Each row was made from one walk, in order. Every step used is in the known rows, and no mark comes twice. Write each row's walk.
Known rows:
duzo, soga, vipapot, giten, pelove: [-0.09 -2.36 -2.41 -2.79  1.16  0.29  0.64  1.24  2.59  1.28 -1.12  2.43
 -0.06  0.12 -1.98  2.22 -2.22 -0.92 -1.30 -0.59  0.39  2.65  0.60]
duzo, soga, vipapot, giten, denu: [ 0.51 -1.46 -1.50 -2.51  0.45 -0.23  0.37  1.84  1.80  1.28 -0.86  3.56
  0.46  0.47 -1.29  1.67 -1.45 -1.03 -1.29 -0.69  0.51  1.71  0.21]
pelove, giten: [ 0.60 -0.23  2.13  0.01 -0.43 -3.14  0.57  3.73  1.58  3.07  0.76 -1.31
 -0.73  0.56  1.42 -2.10 -0.81  0.62  1.09 -0.56 -0.25 -1.18 -2.22]
soga, duzo, vabo, vipapot, giten, pelove: [ 0.92  1.34  0.18  1.18 -0.30  0.25 -0.09  0.45  0.26 -2.29 -0.86 -3.98
  1.78  3.51 -2.30  1.42  1.24  1.70 -0.71 -0.26 -0.63  0.79  0.58]
duzo, soga, vipapot: [-0.37 -1.30 -1.22 -3.51  0.28  0.78  0.98  3.42  2.03  2.00 -0.31  1.98
  1.68 -0.24 -0.71  3.22 -0.61 -1.30 -1.72 -1.87  0.35  1.77  0.20]
duzo, vabo, vipapot: [ 1.52  2.57  0.04 -0.58 -0.04  1.88  0.84  3.51  1.15  0.01  1.07 -2.30
  4.25  2.14  1.18  3.03 -2.36  1.17 -2.04 -2.08 -2.42  1.96 -2.72]
denu, giten, vipapot: [-0.20 -0.75  0.30  1.18  1.53 -3.51  1.63  2.25  1.53  1.10  0.18  2.62
 -1.19  1.45  0.84 -1.07  0.58  1.72 -1.21  5.40  0.72  0.99  0.28]
soga, duzo, vabo, vipapot: [ 0.72  2.39  1.26  0.59 -1.09  0.71 -0.05  2.21 -0.38 -1.72 -0.34 -4.14
  3.10  3.22 -1.44  2.24  2.66  1.50 -0.86 -1.33 -0.82 -0.05  0.07]
suni, vipapot: [ 1.95  0.69 -1.77 -1.41  0.69 -1.46  3.53  6.22  2.48  3.25  0.32  1.82
  2.00 -2.56  2.43  1.56  0.66  0.22  0.55  2.51  1.40  2.32 -0.89]
soga, vipapot: [ 0.10  1.23 -1.83 -2.15  0.93 -3.41  0.19  3.74  0.99  1.55 -0.28  0.41
  1.02 -0.12 -0.40  1.93  3.87  0.04 -0.28  2.94  0.38  0.99 -0.88]
duzo, soga, vipapot, giten: [-0.16 -1.74 -1.51 -3.06  0.50  0.48  0.07  1.83  1.67  1.54 -1.41  2.79
  0.38  0.34 -1.92  2.65 -1.75 -1.02 -0.60 -0.81  0.16  2.12 -0.17]
pelove, giten, vipapot, soga, duzo, vabo: [ 0.28 -1.13 -0.03  0.47 -0.09 -1.58  2.35  1.57  1.78 -0.97 -1.85 -2.32
 -1.18 -0.12  0.05 -0.74 -2.14  0.79 -0.46  0.05  0.55 -1.10 -2.96]
giten, denu: [ 2.14  0.99  1.57  1.67  0.10 -4.62  2.86  3.43  2.21  2.77  3.72  1.53
  0.89  0.62  3.83 -2.56  3.22  0.43 -2.70  1.42  1.46 -0.68  1.62]
vabo, duzo, soga, vipapot, giten: [ 0.78  1.31  0.57 -2.06 -0.53  1.58  0.29  1.13  1.70  0.24 -0.28 -0.11
  1.37  0.97 -1.94  2.46  3.29 -1.72 -0.41 -0.80 -1.52  2.42  3.25]
soga, duzo, vabo: [ 0.69  1.63  2.50  0.75 -1.17 -0.23  0.72  2.20 -0.55 -0.74 -0.61 -4.11
  2.16  2.78 -1.34  1.13  3.25  1.14 -0.72 -1.30 -0.37 -0.96 -0.47]
vabo, vipapot, giten, duzo, soga: [ 0.71 -1.20 -1.50 -0.29  0.32  1.05  0.19  0.72  2.21 -0.63  0.13  0.02
  0.35  1.84 -1.21  2.13 -0.53  0.75  0.03  0.98 -0.40  2.96  1.59]
suni, duzo, soga, vipapot, giten: [ 2.08 -1.73 -0.24 -1.93 -1.00  1.51  2.06  2.73  2.13  1.00 -2.66  1.23
 -0.25  1.06 -2.10  1.81  2.85 -1.32 -0.15 -0.58  2.01  2.60  0.40]
giten, zato: [-1.41 -1.19 -1.95 -0.10  2.22 -2.60  1.40  3.45  3.80  3.47 -0.37 -0.03
  0.07 -1.92  1.41 -1.05  4.48  2.00 -2.07  1.43  0.93  1.69  0.94]
suni, duzo, vabo: [ 3.17  0.58  1.98  0.00 -1.44  1.53  3.39  3.86  1.61  0.91 -1.12 -2.44
  1.44  1.78  0.09  0.95  3.12 -0.13 -0.91 -1.44  0.65  1.76 -1.86]
vipapot, soga, duzo, vabo: [ 0.07 -1.07  2.29  0.15 -0.67  0.38  2.72  0.52  0.78 -0.16 -1.23 -1.45
 -0.37  0.98 -1.18  0.93 -0.54  0.61 -1.52 -0.80  1.30 -0.92  0.03]
denu, giten, duzo, soga, vipapot: [ 0.08 -3.07  1.55 -0.95 -0.31 -0.30  0.38  2.30  1.38  0.32 -0.92  2.85
 -1.70  2.95 -1.91 -0.51  1.01  0.55 -1.06  2.15  0.44  0.77  1.32]

Which walk is each row?
[-0.18  0.27 -0.39 -0.10  0.07  0.34  1.12  1.48  1.73 -0.46  0.67 -0.66
  1.18  1.10 -0.23  2.51  0.17  1.20 -1.18  0.97  0.96  1.17  2.32]  vabo, vipapot, soga, duzo
[ 0.21 -3.73 -0.47 -2.35 -0.84  1.64  2.75  2.54  2.61 -0.42 -0.71 -1.11
 -0.08  0.20 -1.81  2.13  3.47 -1.13 -1.82 -1.22  1.03  1.24  1.44]  giten, duzo, soga, vipapot
[ 0.83 -2.06 -0.92  1.54  2.31 -3.67  1.58 -1.04  2.86  2.03  0.32  0.06
 -2.74  0.92 -0.60 -1.86 -1.02  1.01  0.36  3.61  0.54  2.35  1.13]  vipapot, giten, pelove
[ 0.31  1.57 -0.13  0.86 -0.26  0.45 -0.90  1.12  0.07 -2.09 -1.93 -3.36
  1.94  2.97 -2.48  1.35  2.51  2.22 -0.52 -0.43 -0.80  0.57 -0.02]  soga, duzo, vabo, vipapot, giten, zato
[ 0.44 -0.28 -3.53 -1.16  2.19 -4.14 -0.27  0.64  1.74  0.52 -1.53  0.99
 -1.45  0.46 -2.10  0.54  1.48  0.53  0.44  4.86  0.45  2.35 -0.33]  soga, vipapot, giten, pelove
[-0.77 -1.80 -1.80  0.83  1.31 -1.94  4.99  0.39  2.51 -1.27 -0.97 -1.36
 -0.87 -1.56  0.30  1.42  2.28  0.55 -2.27  3.37  2.71  0.43  0.89]  giten, vipapot, soga, duzo
[ 1.51  2.26  1.09  1.50 -1.00 -0.22 -0.47  1.16 -0.47 -2.32 -0.54 -2.78
  2.25  3.81 -1.59  0.88  2.10  1.62 -0.75 -0.41 -0.58 -0.21  0.19]  soga, duzo, vabo, vipapot, giten, denu
[ 0.83  0.69 -0.31 -1.75  0.15  1.37  0.72  0.47  2.61  0.05 -0.09 -0.45
  0.89  0.86 -1.97  2.08  2.75 -1.62 -1.05 -0.58 -1.30  3.05  4.02]  vabo, duzo, soga, vipapot, giten, pelove
[-0.15 -1.58 -0.12  0.62  0.09 -2.64  2.46  1.59  2.05 -0.27 -1.35 -1.76
 -1.87 -0.58  0.30 -1.23 -0.82  0.72 -0.08  1.15  1.33 -1.14 -1.75]  pelove, giten, vipapot, soga, duzo
[ 1.24  1.44  0.10 -0.75  0.02  2.51  1.59  2.54  1.51 -0.32  0.41 -1.55
  3.21  1.67  0.78  3.04 -4.09  1.03 -2.38 -2.16 -1.76  1.80 -2.56]  duzo, vabo, vipapot, soga
[ 2.84 -0.85 -2.17 -0.84  0.32  0.00  2.81  3.46  1.91  0.47 -2.35  1.26
  0.09 -1.04 -0.32  1.10 -0.58  0.38  1.70  2.75  0.60  2.86 -2.14]  suni, vipapot, giten, duzo, vabo
[ 0.75 -2.01  2.23  0.40 -0.46  0.70  0.84  1.79  1.17 -0.85 -0.79  1.30
 -1.27  3.72 -1.21 -0.61 -1.03  1.63 -1.41  1.97 -0.46  0.73  0.05]  denu, giten, duzo, vabo, vipapot, soga
[ 1.03 -0.36 -2.19 -1.63  0.60 -2.02 -0.51  1.03  0.47 -1.24 -2.91 -0.20
 -0.85  1.39 -3.16  1.48  2.50  0.32  0.78  3.26 -0.38  1.53 -2.14]  soga, vipapot, giten, duzo, vabo
[ 1.80 -0.15 -1.22 -1.28 -0.08  0.65  3.73  4.17  1.73  0.66 -1.95  1.29
  1.16 -1.82  0.28  2.09 -1.25  0.32  0.00  1.20  1.91  1.34 -0.99]  suni, vipapot, soga, duzo, vabo
[ 1.39 -0.57 -1.28 -1.19  0.07 -0.39  3.98  4.12  2.04  1.37 -1.54  1.87
  0.48 -2.42  0.56  1.69  0.05  0.29  0.37  2.30  2.73  1.30  0.16]  suni, vipapot, soga, duzo
[ 0.15 -1.62  1.17  1.34  1.80 -3.58  1.16  1.76  2.57  2.58  1.64  2.39
 -1.96  2.45  0.59 -2.71 -0.84  1.86 -1.60  4.23  0.56  1.47  2.19]  denu, giten, pelove
[ 0.85  2.02  1.03  0.91 -0.90  0.48 -0.64  1.12 -0.65 -2.06 -1.15 -3.57
  2.19  3.56 -2.29  1.86  1.83  1.62 -0.01 -0.58 -0.92  0.12 -0.31]  soga, duzo, vabo, vipapot, giten
[-0.51 -2.04 -2.14  0.33  1.88 -2.04  5.66  1.00  3.39  0.08 -0.20 -0.26
 -0.80 -2.44  1.72  1.37  0.60  0.30 -2.67  3.43  2.36  1.28  0.02]  giten, vipapot, soga
[ 1.46 -1.06  1.32 -0.17 -1.45  0.37  0.77  3.10  1.75 -0.62 -0.39 -3.60
 -0.13  1.80 -0.17 -0.81 -0.79  0.69  0.11 -2.17 -1.19 -0.53 -2.81]  pelove, giten, duzo, vabo, vipapot
[ 0.78 -3.82  0.60  0.05  0.01 -0.06  1.63 -0.63  1.87  0.52 -1.40  0.11
 -2.60  1.36 -2.33 -0.18  0.25 -0.12  0.83  0.84  0.46  1.52  0.73]  vipapot, giten, duzo, soga
[ 0.73  0.93 -1.34  0.35  1.11 -1.14 -0.54  1.25  1.58  0.80  0.91  0.43
  0.90  1.80  0.01  1.59 -0.83  1.43  0.71  2.51 -0.70  2.67  0.73]  vabo, vipapot, giten
